In the rows, 128 means zero.
Known rows, with every step that occurs:
kozil > tabe > dazem > zofutus: [159 117 110 170 111 180  91 125 141 134 126 146 163 169  92 147 136 118
 142  60 151 115 106 199  86 134 190 155 144 157 138 144 140]
lubak > tabe > giti: [140  90 148 157 122 180 129 136 157 135 114 145 130 191  92 176 144 114
 105 100 141 136  94 192 119 119 102 193 150 131 138 140 130]
ganud > zofutus > fogug: [143  98 133 160 120 162 131 134 150 100 125 147 148 142  98 124 111 111
 150  53 143 101 111 186 123 138 146 147 138 143 142 120 107]
loti > zofutus > bero > vuru: [130 108  88 175  90 170 115 169 140  93 121 151 145 132  91 126 126 135
 111  96 131  89  81 218 125 145 155 170 130 118 131 134  93]
ganud > vuru > veva > zofutus > bero: [150 101  79 180 117 144 141 154 117  92 131 155 133 175  94 116  98 110
  90  66 123 106  96 192  87 121 110 188 137 140 145 116  85]
lubak > tabe: [137  94 124 153 119 172 124 137 152 129 123 146 138 158  86 145 128 113
 127  88 129 156  93 180 135 126  98 177 143 126 133 141 126]
dazem > zofutus > lubak: [138 112 100 174 116 176 115 121 136  99 125 151 120 176  91 148 126 110
 113  61 142 128 101 186 108 113 170 136 132 150 149 135 113]
vuru > veva: [147  97  91 165 143 166 138 148 143 110 131 153 129 152  83 130 124 116
 129  72 128 128 109 157 106 126 110 174 139 130 133 112 113]
loti > zofutus > kozil > tabe > dazem: [134 121 101 152  78 181  87 131 154  93 113 149 177 166  75 145 127 123
 152  70 137 116 100 226  96 138 136 160 146 131 125 129 102]
tabe > dazem > zofutus > bero: [145 107  89 177 100 168  92 133 120 107 126 153 126 189  95 149 130 132
 103  41 143  88 118 178  81 132 196 163 140 147 141 152 111]
ganud > vuru > veva > zofutus: [152 101  90 173 127 146 141 155 133 113 131 150 152 165  94 119 103  99
  97  72 125 120  91 187  88 120 115 174 140 143 144 108  99]
bero > vuru: [140 104  99 174 111 179 127 155 146 128 130 149 144 128 102 117 124 120
 124 100 137 118  89 186 109 136 167 157 130 135 128 140 117]
zofutus > lubak > tabe: [135 105 122 153 112 184 116 121 152 105 122 150 138 172  80 156 118 106
 123  84 131 177  93 187 128 112  95 153 138 130 132 138 116]
ganud > vuru > veva > zofutus > lubak > tabe: [141 106  95 157 126 162 132 136 139 103 127 153 161 196  77 152  95  87
  74  77 120 169  86 204 102 103  74 170 138 138 140 117 102]
kozil > tabe > giti: [156 107 150 172 120 188 131 132 156 126 117 145 143 164 100 148 145 114
 153 101 156 120  93 204 106 124 130 184 146 148 138 127 131]
vuru > veva > zofutus > bero: [150 100  68 178 106 162 151 153 113  93 131 155 122 177  90 103 114 124
 107  66 116 124 100 194  94 123  90 183 134 138 142 108  88]
vuru > veva > zofutus > kozil > tabe: [146 108  66 165  97 177 154 134 129 101 126 152 144 190  82 100 116 112
 133  81 120 156  93 229  95 121  72 180 135 147 138 107  97]
giti > zofutus > fogug: [131 110 112 163 103 168 127 136 131 108 115 143 148 139  82 117 111 115
 134  47 137 103 121 185 122 131 142 138 137 167 128 120 117]
lubak > tabe > dazem > zofutus > bero: [139 101  96 163 101 171  90 131 127 122 124 151 133 206  84 169 131 127
  87  51 136 117 111 194  99 129 156 180 144 136 139 163 122]
lubak > tabe > giti > zofutus: [125 105 138 159 102 174 127 141 149 143 108 140 142 179  80 162 143 111
  90  81 141 142 105 199 112 115 111 188 152 154 136 137 141]
ganud > vuru > veva > zofutus > lubak: [148 112  87 172 124 159 135 138 132  87 130 154 151 175  88 130  93  92
  90  67 127 136  93 189  82 106 112 152 135 147 143 105  90]
dazem > tabe: [151  96 126 165 131 172 128 138 149 120 125 154 119 159  99 134 129 124
 136  74 131 128 102 165  96 129 149 161 141 141 139 105 125]
veva > vuru: [136 108 116 175  94 177 129 127 145 112 120 144 136 150  99 123 124 115
 118  81 143 135  95 192  92 130 145 160 143 150 143 148 117]
kozil > tabe > giti > zofutus: [143 121 139 173 102 182 129 137 149 131 110 140 152 151  88 135 143 112
 138  85 155 126 105 211 100 120 142 178 149 170 136 126 142]
kozil > tabe: [155 110 127 167 117 179 126 132 150 120 124 146 148 130  94 117 128 114
 176  90 144 141  91 195 121 131 128 166 140 143 134 130 127]
loti > zofutus > fogug: [135 100 121 155 112 168 118 143 148  91 113 146 153 144  82 145 120 122
 145  66 133  81  95 206 140 143 127 141 138 130 133 108  96]
ganud > zofutus > kozil > tabe > giti: [137 108 134 162  99 176 136 122 160 100 116 148 141 184  99 140 138 110
 139  86 156 126 102 223  97 123 130 193 148 145 149 133 112]
loti > zofutus > bero: [134 104 106 169  97 160 114 152 139  81 117 150 128 142  85 132 127 133
 132  73 129  96  90 200 130 138 126 173 139 120 139 124  89]
giti > zofutus > bero > vuru: [125 118  78 184  80 170 124 162 122 110 123 149 138 125  90 100 117 128
 101  76 135 112 106 200 105 133 172 166 128 154 126 146 113]
tabe > lubak: [137 114 123 181  97 175 111 130 150 101 131 149 129 131  92 141 128 117
 145  74 129 130 101 163  91 129 133 138 138 150 136 132 109]
bero > vuru > veva > zofutus > fogug: [150  99  65 172 117 181 155 160 123 114 131 152 161 171  92 111 104 115
 105  81 122 103  94 221 103 137 122 151 123 149 129 103  99]
loti > zofutus > kozil > tabe: [129 114 102 156  87 174 117 134 155  89 112 148 153 151  77 130 129 120
 158  88 133 126  85 236 128 135 108 171 140 127 134 122  99]
bero > vuru > veva: [144 101  73 173 138 177 137 163 144 121 136 154 145 143  89 124 122 118
 113  94 129 120  98 175 102 133 139 174 130 130 125 123 117]

Rows:
[143 100 124 149 110 178  95 133 151 137 123 147 161 170  84 161 126 116
 121  69 133 148 108 173 101 129 127 166 149 130 123 149 130]
lubak > tabe > dazem
[135 101 144 156 120 194 122 120 158 109 114 149 134 202  87 186 135 106
  98  96 144 155  95 197 114 105  99 170 145 135 138 137 120]
zofutus > lubak > tabe > giti
[145 105  76 188  77 176 141 162 116 110 130 151 136 154 109  89 113 129
 101  93 127 117  80 225 100 133 149 164 125 143 139 136  92]
veva > zofutus > bero > vuru
[148 123 131 181  96 184 111 122 155 104 131 147 149 122  89 134 131 114
 176  86 137 148  95 191  96 132 124 145 139 157 134 131 124]
kozil > tabe > lubak
[150  97 110 168  98 173 144 137 124 108 122 145 147 167 100 109 108 115
 133  65 129 106  95 211 117 131 119 135 133 155 140 110  96]
veva > zofutus > fogug
[120 119 113 154  95 177 115 126 145 110 116 145 150 154  68 143 116 104
 106  67 131 180 106 193 122 108 105 149 140 153 130 136 127]
giti > zofutus > lubak > tabe
[137 109 102 162  97 182 130 121 145  99 121 150 136 163  90 115 122 116
 164  87 138 144  97 206 114 127 113 170 138 141 133 137 107]
zofutus > kozil > tabe
[133 105 108 159 117 179 113 119 143 114 123 149 129 196  81 171 128 106
  96  71 135 161  91 202 127 112 130 153 136 141 146 146 125]
dazem > zofutus > lubak > tabe
[139 106 139 171 116 174 132 143 146 132 110 148 123 180  93 152 144 121
  98  68 142 116 116 180  76 117 163 175 149 169 141 100 140]
dazem > tabe > giti > zofutus
[144 116 101 158  89 187 100 118 144 104 122 150 161 174  86 132 121 118
 156  69 143 133 113 198  83 130 140 162 143 144 123 143 111]
zofutus > kozil > tabe > dazem
[139 105 124 165 103 191 134 121 151 103 113 149 130 196  95 147 139 115
 142  98 151 123  98 217 100 120 115 189 145 145 138 133 110]
zofutus > kozil > tabe > giti
[147 107 101 171 111 170  92 134 136 129 127 148 144 178  94 153 135 120
 111  47 144  97 115 171  79 131 203 147 144 150 140 145 127]
tabe > dazem > zofutus
[144 119  99 170 109 183  86 116 135 105 125 152 145 188  89 162 125 113
 104  43 146 117 115 174  74 117 197 125 139 154 140 143 117]
tabe > dazem > zofutus > lubak
[114 109 106 168  81 174 133 133 138 107 106 145 122 189  85 138 137 117
  98  68 144 112 118 195  90 113 137 176 146 162 137 134 109]
tabe > giti > zofutus > kozil
[128 122  91 183  81 183 109 107 140  93 127 150 126 181  83 147 135 116
 140  71 135 137  99 219  89 126 145 150 134 166 147 147 111]
dazem > zofutus > kozil > tabe > lubak
[128 122 128 173  98 183 122 128 143 102 110 146 136 168  85 150 131 108
 100  68 150 127 115 186  90 103 150 147 143 168 137 124 119]
tabe > giti > zofutus > lubak
[120 108 108 173  86 183 127 157 135 131 113 146 141 180  85 153 136 125
  66  99 140 122 100 225 108 123 135 201 140 150 129 155 129]
lubak > tabe > giti > zofutus > bero > vuru
[156 128 109 169 105 192  85 110 142 107 125 150 164 178  86 157 126 110
 135  55 154 134 107 204  81 120 188 133 138 161 137 141 129]
kozil > tabe > dazem > zofutus > lubak
[135 118 135 171 113 187 124 126 147 106 110 153 125 191  88 163 133 114
  92  64 144 132 118 186  70 103 159 152 144 173 141  99 129]
dazem > tabe > giti > zofutus > lubak
[131 110 130 173 103 171 129 144 143 127 111 141 133 158  91 142 142 115
 107  71 148 108 113 181  97 117 152 171 148 164 138 126 130]
tabe > giti > zofutus
[116 136  98 178  57 179 112 116 142  89 120 146 147 141  71 122 123 113
 151  67 131 154 111 212  83 123 120 145 138 180 130 137 114]
giti > zofutus > kozil > tabe > lubak
[147 111  83 151 106 187 112 130 135 111 128 154 173 211  71 157 108 104
  86  60 117 177 106 199  76 108  85 152 141 140 129 116 109]
vuru > veva > zofutus > lubak > tabe > dazem
[149 103  62 178 114 175 152 169 129 129 135 151 155 157  95 101 118 116
  97  93 119 129  86 206  90 129 127 167 127 141 134 111 108]
bero > vuru > veva > zofutus
[143 110  71 184  93 179  92 149 120 118 131 154 144 179 100 141 128 133
  85  63 144  78 109 199  76 139 226 160 130 146 134 163 115]
tabe > dazem > zofutus > bero > vuru
[141 100 109 156 113 172  91 131 143 146 124 146 152 196  84 174 136 117
  97  56 137 131 107 188 100 128 160 165 147 141 137 156 138]
lubak > tabe > dazem > zofutus
[135 109  87 169 102 176 126 118 136 106 122 148 126 186  89 130 134 116
 139  73 142 128  96 222 112 126 149 169 136 152 147 145 116]
dazem > zofutus > kozil > tabe
[129 112  74 185 113 177 139 168 126 109 121 153 132 174  82 138 132 127
  69  83 139  92 117 200  81 123 150 200 136 154 128 125 116]
tabe > giti > zofutus > bero > vuru > veva
[129 130  91 161  67 181  98 123 137 112 115 145 171 161  73 118 119 115
 141  53 142 137 126 205  77 126 152 156 146 167 120 142 122]
giti > zofutus > kozil > tabe > dazem
[153  92 147 169 136 181 134 137 155 126 117 153 112 195 105 164 146 123
 112  84 143 109 103 174  83 121 153 180 147 145 145 102 128]
dazem > tabe > giti
[139 133 136 173  98 194 122 121 148 104 110 144 155 162  83 145 133 105
 131  81 157 144 107 215  94 105 138 156 143 175 136 122 133]
kozil > tabe > giti > zofutus > lubak
[125 126 112 151  86 184  84 122 144 116 116 147 174 168  65 158 114 106
  99  50 134 170 122 184  90 110 133 138 146 158 120 144 131]
giti > zofutus > lubak > tabe > dazem
[147 104  85 169 104 187 159 134 134 105 118 151 137 225  88 130 133 111
 115  93 133 136  96 241  80 114  78 199 142 152 143 104 100]
vuru > veva > zofutus > kozil > tabe > giti
[121 105 113 166  97 177 134 131 141 110 107 152 110 212  88 150 138 122
  89  64 137 115 122 194  70 113 150 180 147 166 141 108 119]
dazem > tabe > giti > zofutus > kozil
[124 104 126 166  91 172 127 141 134 119 108 145 124 189  80 158 139 123
  84  76 139 129 109 206 114 116 105 203 149 151 137 145 125]
lubak > tabe > giti > zofutus > bero
